Known rows, with every step that occurs
bilopa-nubiva-bimur: [-24   3   5   9  15  33  13  11   5  -4   2  28   0  -1  16 -41  18 -16
  25  -1  -7  -6  17   5  10  -6  18 -25  -4   3   1  22  29 -22  -6   0
 -11 -14 -26  20  17]
nakel-zise-bilopa-lika-dofi-naki-bamo-potem: [ 43 -50  -4  59  33 -33 -46  20  68  41 -14 -12  -7  19 -33  -3 -28   4
   7  19  24  35 -32  69  18   8 -50  15  47  47 -21  52  36   2 -21 -42
  42  71  20 -40  10]
nubiva-bimur-dofi-lika-bilopa-zise: [ 11  19   1  16  19  17  21  -7 -11  12  17 -20  32  33  26  16   7  29
  -3  29 -62  -6  47 -16  34  28 -33  28  16 -11 -19  23 -36   9   6 -19
  10 -28  58 -12 -52]
ruzo-lafili-sedas: [  7   0  31 -17 -31  -6  40 -11 -21 -77  -7  64 -48  23  10   7 -21 -29
  28 -43 -14  19 -21  -1  15  10  -5   0 -21 -23 -23 -82 -44   0  57 -12
 -46   2 -35  45  72]
bamo-naki-dofi-lika-bilopa-zise: [ 50 -32  -7  13  19  26 -19 -14  13  39 -26  -1 -12 -29   1  12  23  47
 -11  13 -42  -9  45 -56  22  15 -27  39  -2  17 -37 -19 -47  38  74  -7
  45 -22  25  -6 -36]
lika-bilopa-nubiva: [  2 -18 -25 -31   4 -24 -18 -10  19 -11  -2 -42  23 -16  22 -26   4  21
 -10 -20  -3 -18   6 -40 -16  -1  40   0  -1  25 -25  12 -33  -6  50  13
  19 -16 -26  29   9]
nakel-zise-bilopa: [ -1  32  15  44 -15 -45 -17 -28  -1 -24 -13  12   5  52   7  -8   6 -24
  -7 -63  17  28   4   9 -14 -12  -7  23  -9  16 -28  19 -19  -4 -25  -6
 -13   0  -4  -1  12]
lika-dofi-naki-sedas: [ -4  -7 -17 -16 -36 -12   8 -34   2 -20 -25   9 -38 -74  -3  47  -8  26
 -19  15  38  -1 -29   4  -4  10 -39  -6  27  16 -23 -32 -21   3 -13  -8
  13  28 -21 -22  22]
lafili-sedas-telag: [ 21  -6  40 -21 -31 -12  33 -53 -25 -38  -5  20  -3  23  19   4  -7 -39
  60 -36 -45  -8 -41  31  10 -25  -7  57 -47   8   0 -47 -35 -17  -9  -2
   2 -12 -17  14  75]
nubiva-bimur-dofi-lika-bilopa: [  1  53  21 -13  11  24  -4 -10  -7  11  36  -4  14  15   9  11  10  -5
 -12  40 -31   0  22 -15  47   2 -40   1  49 -36   7  33 -34  -1  -5 -20
 -20 -40  45  -7 -40]
naki-dofi-bimur-nubiva-bilopa: [-13  20  18 -23  -5 -24  -9  52 -23   3 -12   9  -1  31 -23  21  12 -20
  19  19  -2  30 -29   1   1 -55  32 -18   9 -13  90 -38   6 -18  11  49
 -22  21 -28  -9 -13]
neve-telag-sedas-lafili-ruzo: [   7   -7   -7   -3  -10   17  -15  -39  -63    5    8   48   12  -17
  -13   -6    7  -63   29   20    6    3  -36   26  -10   75   33   -3
  -46  -15    8 -112   37  -50  -10  -74  -45  -17  -93  -11   38]
nubiva-bilopa-zise-nakel: [-15  -9 -25  40 -37 -30  31  46 -11 -67   1 -23  49  15  25   6 -40  17
 -29 -42   5 -29  25 -48 -62  14  28  37 -56   1  -5 -11   4  46  29  14
  30  21  14 -10  33]
bamo-potem: [ -3  30   6  56   0  14 -37 -22  29 -50 -23   2 -18  29  23 -17  18  -9
   3 -14  17  -2 -24  15  -5  38  10  47  -4  -5 -16 -17  -5  23  41 -12
   3  33 -20  31  43]
kubi-nakel-zise-bilopa: [ -18   35  -18   45  -31  -44  -39   -7   -2  -21    8   12   29   31
   13    3   -7  -18  -16 -112    9   23    0  -36  -59   -8   20   14
   -9  -19  -26   23  -32  -18  -33   -4   -1   11   15   11   14]
telag-sedas-lafili-ruzo: [-27   5 -10 -22 -24   6  17 -55 -68 -29  -4  41  -9 -16 -19  10 -12 -56
  10  20  22  -2 -37   1   3  38  32  16 -70  -2 -24 -74  47 -30 -16 -45
 -41 -17 -64  -4  39]
lafili-sedas: [-16  28  -2  11 -24  -2  16 -37 -12 -46  -7  36 -23  28  17  -1 -29 -32
  40 -36 -40 -10 -22 -20   5  -4 -15  40 -27   0 -14 -59 -35   9  27  -9
 -11  -7 -18  21  48]
neve-telag-sedas: [ 13  24  -8  19 -13   0 -27 -35 -16   0 -32  45   5 -11  26   6  -2  -4
  48  -6   1 -11 -20  21 -22  52  31   2  10 -19   9 -84  -2 -55  35 -67
 -28 -18 -65  -7  34]
bilopa-nubiva-bimur-dofi-naki-sedas-telag-neve: [-29 -32  46 -20  42  29   5   0  16  34 -13 -45  21 -82 -19 -45  17 -18
  70  43  46 -12 -23  75  37 -25   9 -32 -50   3  51  52  41  -8 -58  18
  23  -7  -1 -61 -19]
lika-bilopa-zise: [ 12 -18 -20  10  -9 -11  15 -28   0 -31 -25 -33  30  25  31   7   4  29
  -9 -37 -35  -3  18 -43 -29  29  17  52 -11  31 -42 -21 -40  15  43  -5
  24   6   2  12  -7]
nakel-zise-bilopa-nubiva-bimur-dofi-lika: [ -3  31  14  37  34 -41  -3  14   3  47  38  12  18  58   3 -33  25 -10
   7   7  -3   7  47  30  45 -20 -25 -27   6 -12 -14  85 -13 -23 -45   7
  -1 -47  33  -4 -38]
zise-bilopa-nubiva-bimur-dofi-lika: [-12  26  15  -8  27   2  -2  25   5  26  49   6  -2  22  -4 -17  26  -3
 -12  30   7 -12  32   4  23 -16 -21 -51  26 -23  10  77  16 -19 -31  14
 -12 -32  19 -15 -39]
neve-telag-sedas-lafili: [ -8  11   5  -4 -15   8 -10 -41 -29  -6 -26  33  13 -13  14   8  23 -15
  16   3  21   4 -36  48  -3  54  47   7 -31 -28   6 -92   2 -49  19 -68
 -51  -2 -76   1  45]
sedas-lafili: [-37  -1  27 -20 -20  25  15 -24 -22 -47  -1   1  -3   1  10   6  29 -17
 -47 -16  34  14 -36  13  -5  24  25  18 -51   1 -16 -35  -7  16   1   1
 -37  26 -25  29  39]
nubiva-bilopa-zise: [-14 -29   4  20   4 -33   2  35  -9 -41 -19  -5  40  50  34  23  -5   3
 -24 -13  -2  -1   3 -23 -36   7  14  46 -22  29  11 -22 -10  13  23   6
   4  20   1 -20  13]
bimur-dofi: [-20  22  21  -7 -15  31  30  -4 -29 -40 -10  -5 -33   2  15  11  11   1
 -35 -10  19  -3 -46   5 -20  44   0   4 -16   0   9  -1  -8  33  -5   6
 -31  -9  22  35  12]
nakel-zise-bilopa-lika-dofi-bimur-nubiva: [ 20   5 -26  16 -16 -61   8  -1  -2  31   1   0  -1  73 -49  16 -36  18
  21  -7  -6  19  20  59  -6 -48  -9   3  43 -31   0 -21  16 -32 -37   0
 -28  15  -1   4 -17]
kubi-nakel-zise-bilopa-nubiva: [ -20   -1  -40   37   -9  -62  -40   15   10    5   15   -7   36   20
   19  -32    1    5   -9 -108   10    4   15  -37  -59  -11   42   -8
  -23   -6  -33   49  -18  -34  -21   16   18   -2    1   32   12]
kubi-nakel-zise-bilopa-lika-dofi: [  5 -13 -36  11 -41 -47 -11  15   6   3  12  16  -9  35 -12  47 -47  30
 -57 -69   4  -1  15   3 -43  -7 -10   7  37 -32 -44  17   3  -8 -54 -28
 -30   4  54  27  18]
bimur-nubiva-bilopa-lika-dofi-naki-sedas: [ -7 -42 -46 -45   3 -67 -31  24  43  36   2 -13   5 -38 -18  57 -59  36
 -28  49  33 -23  -7  30  -1 -51 -24  16  68  18  46 -51   7 -17 -37   2
  11  28 -38 -50  -9]
zise-bilopa: [ -8  23  18  -2 -19  -8 -15 -18   1 -40  -1  12 -13  15   2   8   9 -22
 -30 -37  29  11 -10 -19 -34 -11   4   0  13   1  -9   8   5  -3 -11   8
 -21  15 -19 -14   9]
nakel-zise-bilopa-nubiva-bimur-dofi: [ -5  26  15  35   6 -19  18  28  -9  10   3  12  -3  53   3 -30  21 -11
   9 -25  20  16   5  35  23 -17   2 -27  -9   8   3 102  13 -22 -69   1
 -17 -42  23  17 -32]
sedas-telag-neve: [-20 -41  77 -17  19  27  -6 -13  -4 -34 -13 -41  20 -10 -11 -36  14 -42
  27 -25  24   3 -38  43 -11  -4  34  30 -59 -11   6 -21  19  21  14  -5
 -21   5   2 -31  41]
bilopa-nubiva-bimur-dofi: [-27  10  12  -3  14  49  36  32 -22  -5   2  14 -21  -7  14 -30  19   0
   8  10  10 -14 -16  15  13  16  16 -38  -8   0  22  57  23  -5 -33   7
 -23 -32  13  34 -11]
bilopa-nubiva-bimur-dofi-naki: [-24 -16  12  -3  41  35  29  13  -7  23   8   3  -4 -57   5 -14  13 -17
  17  57  14  19 -18  19   4   2  -7 -48  -3  31  27  75  45  12 -34  13
   7  -9  -2  -4 -15]

Rows
[  0 -11  -1   0   1 -29  16  57 -28   9 -30  -2  17  56 -10  19  10   9
  28  13 -32  20  -4  -4 -15 -29  35   8 -16  10  66 -44   5 -14  25  52
   8  29 -13 -13 -32] | naki-dofi-bimur-nubiva-bilopa-zise
[-20  45  34   6 -12  66  32   8 -34 -32  -2  35 -34  12   7   4  17 -21
   1   4   2   8 -32  17  18  23  -8 -15  15 -16  25  28  20  11 -49 -12
 -50 -25  29  14  -5] | nubiva-bimur-dofi
[ 18 -21  -1  26  60  37 -47  46  53  41  -2 -57  22 -36   7 -62  22  -3
  52  49   5  25 -50  12  40  15   2 -29  38  33  41 110  21 -15   1 -13
  67  32  -2 -23 -35] | lika-bilopa-nubiva-bimur-dofi-naki-bamo-potem
[-19  27  20  -1   8  16   7  -9 -11  -6  30  -8  -9   3  18  11   8   4
 -36  20  -1 -14  -8  -3  -1  39 -26  -2  -1 -20 -10 -13 -31  34  22   8
 -18 -18  38  16  -3] | bimur-dofi-lika
[ 10 -25  -6 -40 -21 -11  18   0  14 -14   5  15 -48  22 -27  48 -31  29
 -67   4  26 -21   4  20 -18 -14 -24  -2  55  -8 -25  -2  34   9 -28 -20
 -46  13  20   4  14] | zise-bilopa-lika-dofi
[ 21   6 -47  28 -23 -19  12 -26  10 -20  34 -57  58 -11  25 -10 -35  39
 -19 -29 -47 -42  82 -80 -22  35   3  41 -26 -12 -70 -25 -48  49  75   7
  69  -1  27   1   2] | dofi-lika-bilopa-zise-nakel
[ 13  -2  20  -1 -10  69  -6  -3  -3   2 -48  51 -71 -55 -16   4  27  -2
 -11 -11  20   4 -28 -22   6  13  -1   0 -10  10   9 -18   8  42  22  -4
 -11 -14  -3  20  11] | bamo-naki-dofi
[ -5  11 -10 -12   6  -5 -16 -26  36  -8   9  13  -8  22  -8  15 -30 -16
 -39 -10  16 -16  23   3 -35 -26 -10   6  21   6  -7 -11  45   8 -24   0
 -28   9 -11  -9  10] | zise-bilopa-lika
[ -2  17  10  42   9 -32  -9   3  11   6   5  33  19  53   5 -46  18 -29
  30 -42   6  22  34  21  18 -39   7 -20  -5  16 -13  69  13 -38 -43  -5
  -6 -22 -18  -1  -1] | nakel-zise-bilopa-nubiva-bimur
[ 17  10  -8 -16 -37 -13  24  -6  -6 -16  -2  20 -29  28 -46  59 -30  18
 -19  36  14   5  20  25 -26 -36 -22 -26  52 -43  -6 -12  49  -4 -23   2
 -49  30  19  -6   4] | zise-bilopa-lika-dofi-bimur
[  4  26   1 -28   8  -9 -15 -24  -1  -3  27 -41  15   1  14  20   5  17
 -41  23 -16 -13   5 -31  15  19 -23  17  24 -23 -15   6 -61  22  35  -3
  -5 -26  45  13 -20] | bimur-dofi-lika-bilopa
[ 11  -3  23   4  14  56 -28 -12   9  39 -10  41 -53 -50 -14   3  31   5
 -12  25   0  -3  12 -27  26   6 -33  -1  -3  -5  -9 -30 -15  39  50  -6
   5 -21   8  -3   2] | bamo-naki-dofi-lika
[ -5  31  10 -18  -9  25  15  -3 -29  12 -21  15 -39   7 -24  -5  21 -15
  44   2 -18  22 -19   5  -5 -17  25 -22  -5 -10  50 -57   1 -10  18  46
 -14  12 -34  25 -16] | naki-dofi-bimur-nubiva
[ 29 -56  -2  15  30   3 -44  28  69  26  -1 -13 -30 -15 -36  15 -24   4
  -9  41  41  18 -50  49  -1   6 -41  -8  66  31   1  38  64   3 -11 -31
  36  86   8 -51   9] | zise-bilopa-lika-dofi-naki-bamo-potem
[ -2   9  30 -24  10  23   1 -14   4  13   8  32 -41   1   1  14  24  -5
 -26  21 -17  -9  23 -14  24  18 -22 -14  -2   6 -18 -44 -31  20  37  19
 -16 -14  15  15   7] | naki-dofi-lika
[  8  -2 -22 -27 -20 -25  13   7  -4  14  10  -1 -23  31 -51  35 -34  21
   2  14   2   3   6  32 -28 -49  -2 -12  63 -46  24 -29  46 -28 -23  11
 -35  31 -14  -3 -21] | zise-bilopa-lika-dofi-bimur-nubiva
[-24 -22  26   0  26  52   6  22  -5   6  -5 -20  -5 -60   3 -12   6 -26
   8  14  22  33 -85  -1 -24  37 -14 -31  -5  57  30  27  22  24 -10  12
  29  42  14 -26  -6] | bimur-dofi-naki-bamo
[-19 -37 -10  12  24 -43 -11  51  -5 -14  -6 -27  46  50  23   1  -3   6
  -4 -35 -15  -8 -13 -14 -38  -4  33  57 -13  32  32 -34 -19 -11  23  17
  19  22 -32 -17 -13] | bimur-nubiva-bilopa-zise
[-44   8 -11 -22   9  23  26 -13   2  13  -1  -8 -13 -73   3  -2  29  -1
   0  50  56   4 -22  42  45   1  -2 -42 -49  15  23  33  20 -13 -71  18
   5   9 -33   0 -19] | bilopa-nubiva-bimur-dofi-naki-sedas-lafili
[-28 -31  16  -1  53  66  17  53   7  43   8  -6   3 -66   5 -52  12 -24
  51  35   9  26 -57  10  14  18  -3 -74   4  53  43  76  50 -13 -28  11
  42  18   2 -23 -25] | bilopa-nubiva-bimur-dofi-naki-bamo
[  3  12 -57  26 -32 -61 -16  18  -7  36  24  -5  15  47 -36  29 -44  26
  11 -56 -16  24  14  14 -51 -41  13  -2  44 -68   6  -9  11 -45 -42   2
 -14  20  17  17 -19] | kubi-nakel-zise-bilopa-lika-dofi-bimur-nubiva
[ 19   3 -49  20 -41  -5  37 -16  -5 -53  -3 -54  35 -16  24 -13 -37  36
 -19 -59 -28 -36  45 -70 -49  35  27  43 -40  -1 -48 -14 -29  48  53   0
  53   7  19  17  18] | lika-bilopa-zise-nakel
[  1  13  -2 -28   7  19  14  25  -3  -1   5 -24   0  -7  11 -15  14  13
   0  12  -4  -8  -4 -12  24   0  17 -24  20  -4  13  73  -5 -10 -14  -1
 -14 -46  15  27 -27] | lika-bilopa-nubiva-bimur-dofi
[ -3 -35  33 -48  42   9 -14 -11  26  38 -13 -81  47 -89 -19 -38   6  -5
  64  38  32  -9 -16  40  50 -46  12 -15 -24   4  42  72   8 -19 -48   9
  35 -18   0 -61 -36] | lika-bilopa-nubiva-bimur-dofi-naki-sedas-telag-neve
[ -1 -48   0 -37 -11 -29   9  54   5 -23   1  11 -14  31 -13  65 -40  23
 -73  43  21 -23 -11  17 -12 -20 -17  17  49  -8  14 -24  23  17  -5 -23
 -55   8  26  -4  36] | nubiva-bilopa-lika-dofi
[ 21 -27 -13 -62  29 -20 -22  -1  27  42  12 -21  -5 -18   2  -8  22  31
 -26  27 -26 -25  38 -41  36  -9   3 -26  13  20 -28   1 -52   4  66  28
  26 -32   6  29 -14] | naki-dofi-lika-bilopa-nubiva
[ 27   7  23   5 -34  17 -20 -63  16  -2 -43  14 -14 -61  16  -9  35   4
  36 -35  33 -32 -23  29   0 -19  -4  47 -26  -1   2 -42 -16 -26 -23  -7
  31  -2 -39 -10  41] | bamo-naki-sedas-telag
[  0   7  -8 -18  16   7  -9   3  16   2   6  -8  22  -5  15 -33  10  -3
  25  -4 -19  -4  24 -24  24 -20  27 -14  22   3  -2  38  -9 -29  11  -6
   4 -26 -27  15 -10] | lika-bilopa-nubiva-bimur
[ 34 -20  -4 -21  12   0   4 -15  12  21  -7 -15   1  20  15  22  11  40
 -27  10 -60 -14  54 -42  24  27 -18  23  -5  31 -42 -38 -59  25  62  11
  29 -11  32  11 -29] | naki-dofi-lika-bilopa-zise
[-23  14  14   6  39  26  15  16  -3  26  39   9  -3   4  16 -22  22   2
   6  48 -14 -19  25  12  36  14 -17 -36   6 -18   2  42   5  -5  -4  12
  -6 -40  29  20 -20] | bilopa-nubiva-bimur-dofi-lika
[ 25 -65   0   4  17 -26  -5  19  36  47   1   7  -2  -6 -40  12 -41  -2
  -5  10  18  39 -24  38   1 -15 -50 -21  45  60 -21  34  36   3 -45 -23
  24  48  27 -45  -2] | nakel-zise-bilopa-lika-dofi-naki-bamo
[ 34 -11   0 -14  38  40 -36  13  30  77   6  24 -18 -54 -13 -30  30  19
  23  41 -24 -11  54 -41  72 -36 -20 -29  40 -14   3  41 -11  -7  36  -8
  21 -54   2  -5 -39] | bamo-naki-dofi-lika-bilopa-nubiva-bimur
[  2  37 -22  35   7 -44  -4 -16  24  43  -8   5   3 -19  -4 -17   6  -2
  34   4  38  12  15  42  31 -37 -26 -31  -3  32   9  92   3 -36 -97  14
  33 -13 -12 -36 -45] | nakel-zise-bilopa-nubiva-bimur-dofi-naki-sedas
[ 18  -9 -36  47 -33   7  12  68 -21   6 -28  -7  14 -33 -22 -12 -17  28
  38 -10  -6  -2  13 -43 -31 -34  37  10 -46 -31  67 -20  27  37  40  41
  49  19 -10 -16 -21] | bamo-naki-dofi-bimur-nubiva-bilopa-zise-nakel
[ 18  17 -44  19 -26  -6  35  -7  -8 -23  33 -73  43 -11  26   1 -31  58
 -42 -16 -40 -50  51 -62 -20  54  -9  30 -30 -19 -50   4 -50  65  51  11
  53 -12  67  19 -19] | bimur-dofi-lika-bilopa-zise-nakel
[  9  20   1 -14  10 -18 -42 -40  21   1  29 -24  32   5  18   5   4   1
 -23   8 -26  -5  32 -45   6  -4 -19  23  30 -12 -34 -27 -55   4  63  -4
   7  -9   2  -6  -2] | dofi-lika-bilopa
[  1  38  26  -8 -26  40  32 -14 -29 -17 -36  43 -44   8 -15  18  26 -14
  21  23  -8  30  -3  -3   0  -8   5 -32 -16 -13  20 -44  13  13  14  32
 -28  11   1  27  13] | naki-dofi-bimur
[ -3   1 -10 -40  18 -21 -12  44   6  39  -5  14   1  38 -29  31 -25 -12
  13  49  -9   3  10  19   4 -72  17 -11  18  -9  92 -52  44 -11  -5  43
 -29  13 -21  -3 -16] | naki-dofi-bimur-nubiva-bilopa-lika
[-23 -17  11 -22  -4  33   8 -27 -59 -31  38  18  -8  -4 -19 -10  16 -73
 -32   1   9  11 -35  -1  -6  49   8   8 -70  12 -20 -59  34  15 -27 -10
 -37   8 -41  12  30] | sedas-lafili-ruzo
[ 36  -1 -35 -12 -28  -2  31  -7   6  -6  11 -34  10 -16   6   5 -21  47
 -29 -16 -49 -42  80 -76   1  34  -2   9 -31   1 -53 -26 -47  56  69  20
  56 -13  49  18  -7] | naki-dofi-lika-bilopa-zise-nakel
